In the rows, zero is written as 128.
Known rows, with every step that occurs
R/W/F: [170 182  89 131 163 111 122 151 151 133 109 132  78  89 172  84 107  99
 112 154 123 153 171 123 159 106 121 116 142  71 111 133  91]
L/J/W/P: [147 146 110 171 125 128 148 156 173  82  81 131 106  89 171  88 105 131
 123 122 114 210 188 110 140 119  80  96 134  88 111 162 142]
Q/V/U: [163 168  94  99 160 132 124 128 166 149  81 133  74  81 130 107 123 115
 118 128 125 157 189 143 150 119 124 110 151  68  90 126 138]
J/G: [160 169 125 142 126 136 131 133 158 134  93 144  93  92 157 140 115 113
 101  97 107 189 167 101 140  57 105 105 139 104 102 110 110]
H/F/U/V/Q: [175 148  93  92 120 105 146 188 112 100  98 142  73  98 126 110 115 156
  90 119 156  90 221 130 149  97  98  92 171 112 104  89 119]
V/Q/H: [205 140 105 127 110 124 135 134 116 165  68 139  70 103 152  98 114 127
 124 113 136 149 225 126 146 117 121  78 149  98  81 145 126]
P/W/F/U: [143 149  89 128 148 117 177 130 158 127  88 139  80  71 144 101 108 128
 137 131 134 142 141 139 162 108 133  96 145  59 134 131 105]
Q/V: [156 161 105  90 122 134 149 115 165 157  85 134  67  92 144 123 129 121
 112 115 119 170 174 137 151  98 105 123 139  87  97 153 124]
R/W: [167 178  98 113 169 118 120 156 139 126 105 145  95 100 150 112 106 101
  92 150 117 165 190 125 152  92 121 124 141  75 106 121  95]
V/Q/H/F: [191 141  96 127 110 132 141 137 122 143  92 143  63 111 157  89 130 151
 137 109 158 115 239 132 140 124 103  82 160 115  94 139 122]
Q/H/F/U: [160 129  91 106 147 136 173 141 151 125  80 154  55 122 132 112 122 142
 129 115 181 102 211 142 142 110 126 130 156  93 111 130 121]
W/J: [133 169 121 134 135 135 140 146 134 135 125 119  94  69 160 117 105 124
  83 102 136 168 178 108 130 116 111 112 122 111 115 116 104]
Q/H/F/V/U: [145 183  86 111 160 155 121 149 146  99  84 152  64 112 136 101 139 132
 160 125 187 114 209 174 117 134 133 135 168  87 103 127 132]
L/J/W/F/U: [156 129  83 176 135 109 179 147 206 108  71 133  75  81 186  74  86 118
 123 126 130 166 182 116 170 105  99 101 136  83 107 146 131]
V/Q: [185 155 106 123 114 123 132 141 119 150  95 134  83  90 159 101 111 127
  99 114 121 142 202 114 149 102 107  69 155 102  94 120 109]
H/Q: [136 155 129 113 115 153 129 129 141 116  86 155  99  87 138 112 124 128
 113 108 122 138 191 120 120 102  88 114 170 103 118 119  83]
J/W: [146 148 115 136 124 140 138 114 170 106  82 125  96  90 171 128  95 129
 102 118 122 169 179 119 144  99 109 100 121 104 106 122 108]
H/Q/V/U: [153 159 111 103 145 149 118 121 166 127  69 153  90  74 116 102 135 121
 128 111 113 146 210 139 134 128  99 111 172  76 100 121 118]
U/V: [153 173 130  88  97 114 108 170 102 120  83 114  99  93 133 132 103 138
  87 128 132 153 177 135 133  84 107 123 149 120  97 116 104]
F/U/V: [160 147 108  75 130 100 145 182 118 117  72 133  82  93 111 135  94 126
  69 129 139 131 179 131 148  79 126 124 156  88  96  98 118]
V/U/F/W: [130 168 109 103 154 113 135 177 129 103  68 165  83  98 174 133 128 131
 113 141 186 117 187 139 154 104 145 101 142  95 114 113 139]
P/W/R: [136 173 118 119 132 154 144 140 143 113 113 113 100  71 152 126 101 137
 139 137 131 166 144 159 131 111 133 107 153  74 146 117  93]
J/L: [148 156 104 140 127 127 149 119 145 127 100 144  59 106 159 106 109 127
  75 103 124 169 162 112 136 101 112 111 136 109 101 126 100]
F/V/Q: [167 191  92 109 123 139 126 153 121 118  89 149  72  92 151 113 125 109
 113 115 127 152 188 148 131 103 112  97 170  87  96 123 127]
W/F: [144 167 103 133 121 125 139 131 152 148  99 121  67  81 178  89 112 124
 123 129 143 138 148 121 145 107 109 103 144  99 118 139  90]
J/W/F/V/U: [139 185  81 154 156 139 117 132 185  81  76 124  77  71 174  91 105 108
 138 132 141 157 165 144 140 134 126 101 143  73 106 113 130]
W/F/V/Q/H: [180 180  80 136 114 127 133 142 133 141  71 135  45  89 167  81 129 112
 156 117 149 144 184 149 135 132 119  99 159  80  94 156 132]
F/W: [135 144 124 117 125 119 148 131 144 132  80 165  75 102 169 137 128 111
  89 125 154 144 184 134 134  96 127 101 146  90 125 148 112]
R/W/F/U/V: [181 167  83 105 168  80 130 192 133 118  84 130  75  86 135  93  92 102
  89 157 127 142 182 127 169  96 129 124 145  63 101 112 108]
W/F/U/V: [159 153  98 102 124  94 148 174 132 125  78 121  64  79 138 103  97 125
  94 132 145 121 157 125 155  95 121 111 154  87 107 114 109]
U/V/Q/H: [211 152 119 101  84 104 109 172  82 146  57 119  85  99 132 113 105 142
 109 117 134 150 232 135 138 107 116  93 149 116  71 134 130]
Q/V/U/F: [153 180  92  82 150 124 142 155 151 129  72 135  73  88 150 125 133 135
 131 131 152 147 180 141 166 107 125 123 137  86  91 126 152]

Rows
[126 203  80 131 164 137 122 139 150 100  88 135  92  62 149  89 126 120
 168 139 141 158 141 171 138 132 141 101 159  53 128 125 118]
P/W/F/V/U
[144 165 104  90 155 113 151 166 141 105  63 163  71  92 150 131 152 135
 129 128 157 163 187 140 150 131 122 101 137  62 112 152 174]
Q/V/U/F/W/P
[151 147  86 123 148 109 170 145 162 139  87 137  51  81 154  93 102 113
 107 127 148 117 149 118 158 101 126 103 154  74 119 125 104]
W/F/U
[136 135 118 140 126 133 160 132 144 125 102 153  65 109 167 118 140 143
 126 101 190 131 232 139 118 141 119 116 129 113 124 155 127]
Q/H/F/W/J
[152 193  81 114 122 151 132 153 132  94 116 151  65 101 158 104 147 141
 127 113 158 113 202 153 127 112  90 100 178 107 113 114 116]
H/F/V/Q
[143 134 113 120 118 133 157 127 146 126  80 166  59 125 164 119 146 143
 137 117 189 115 224 150 126 123 122 117 150 107 122 161 119]
Q/H/F/W
[146 172 102  86 149 128 147 170 161 115  78 143  56  86 165 138 133 127
 130 136 168 144 182 159 155 122 139 117 144  71 117 131 156]
Q/V/U/F/W/R
[200 155 112 103  82 111 114 174  87 125  77 122  80 106 137 106 118 163
 123 115 154 124 243 137 134 114  97  95 154 131  83 126 125]
U/V/Q/H/F
[190 148  91 111 112  82 145 178 118 137  72 124  59  74 141  89  95 127
  93 126 137 119 183 120 163 103 116  80 159  89  96 111 121]
W/F/U/V/Q
[196 143 102  88 121  88 141 190 100 128  70 136  78  86 115 121  91 126
  67 122 125 127 209 126 158  87 121  88 165  91  84  96 127]
F/U/V/Q
[143 150 119 139 129 142 140 132 153  82  85 127 101  88 158 118 108 135
 104 118 114 191 172 108 129 126  98  83 128  85 120 134 129]
J/W/P
[210 129 101  88 117  88 145 181  97 141  49 139  71  99 108 117  97 129
  87 119 138 131 227 136 155  98 134  96 156  89  74 118 141]
F/U/V/Q/H
[122 157 124  95 113 117 166 164 123 106  71 168  75 113 193 154 137 140
 109 128 181 135 172 131 149  80 125 117 129 114 122 143 126]
U/F/W
[135 206  79 127 160 134 108 154 154 111  90 132  63  74 160  83 124 101
 142 137 157 132 149 155 133 129 131 112 168  67 112 119 120]
W/F/V/U
[167 135 100  89 126 119 154 166 125 114  71 141  65 117 116 119 117 152
 120 119 178 105 220 150 137 104 123 134 158 105 100 122 129]
Q/H/F/U/V
[152 202  91  90 113 132 148 184  99  94  77 149  70 105 176 134 134 138
 128 120 162 141 174 144 151  87 111 116 148 110  96 123 142]
U/F/V/Q
[167 187  89  95 112 132 149 176  95 106  57 155  62 114 170 132 137 139
 148 115 169 144 193 153 149 101 125 124 144 106  87 143 154]
U/F/V/Q/H
[121 149 113 118 124 133 152 135 154 104 111 168  68 112 173 125 147 143
 108 122 179 106 200 140 128 107 101 105 156 113 139 134 104]
H/F/W
[136 156 113  91 137 133 144 142 155 103  51 180  83  86 141 130 154 131
 132 114 148 135 217 143 145 123 104 113 159  86 110 135 141]
H/Q/V/U/F/W
[138 177  93 107 128 161 143 139 141 107  88 148  58 121 144 115 146 138
 156 115 181 125 201 169 119 121 116 149 162 101 109 148 124]
Q/H/F/V
[152 146 103 117 122 151 146 127 141 129  92 141  68 121 151 107 131 150
 145 115 174 118 209 145 128 116 110 126 150 115 108 146 109]
Q/H/F
[161 175  96 160 178 111 135 151 140 117 136 140  81  89 158  96  97 104
  59 115 107 199 195 103 145 123 118 120 109  87 103 113 104]
R/W/J/L
[192 133  91 139 112  90 150 157 154 104  61 115  73  72 157  98  83 130
  95 120 122 143 199 114 167 113 109  67 134  94  93 107 130]
J/W/F/U/V/Q
[192 166 119  98  85 101 103 178  85 133  79 117  97  85 138 115 101 142
  84 123 119 146 210 125 142  93 100  84 154 122  82 112 115]
U/V/Q
[166 135  94 160 118  95 154 172 180  94  62 119  86  77 169  79  83 126
 112 129 128 168 190 122 166 101  93 113 136  95  96 140 137]
L/J/W/F/U/V
[142 171 108  85 138 145 137 145 149 108  63 157  90  81 134 119 142 142
 140 113 134 136 201 136 147 117  97 124 160  92 101 121 129]
H/Q/V/U/F
[123 164 124  98 112 128 167 183 132  97  88 147  64 104 199 158 124 138
 113 135 190 131 163 143 144  93 131 120 142 106 139 130 123]
U/F/W/R
[131 197  90 121 126 139 131 140 152 116  93 131  57  82 171  96 126 107
 136 127 147 145 137 149 131 109 115 126 159  84 116 142 110]
W/F/V
[113 163 127 116 122 115 171 173 118 108  95 154  80  94 196 155 130 144
  95 110 180 150 182 120 145 101 121 117 107 123 129 133 131]
U/F/W/J
[130 162 112 163 139 130 160 120 136 113 127 131  97  70 153 109 107 143
  97  90 116 205 161 121 136 131 117 102 106  98 123 124 108]
P/W/J/L
[135 208  90 106 171 143 101 160 143 102  84 147  84  87 133 114 120 100
 120 134 151 144 167 162 125 114 140 123 174  66 103 105 127]
F/V/U
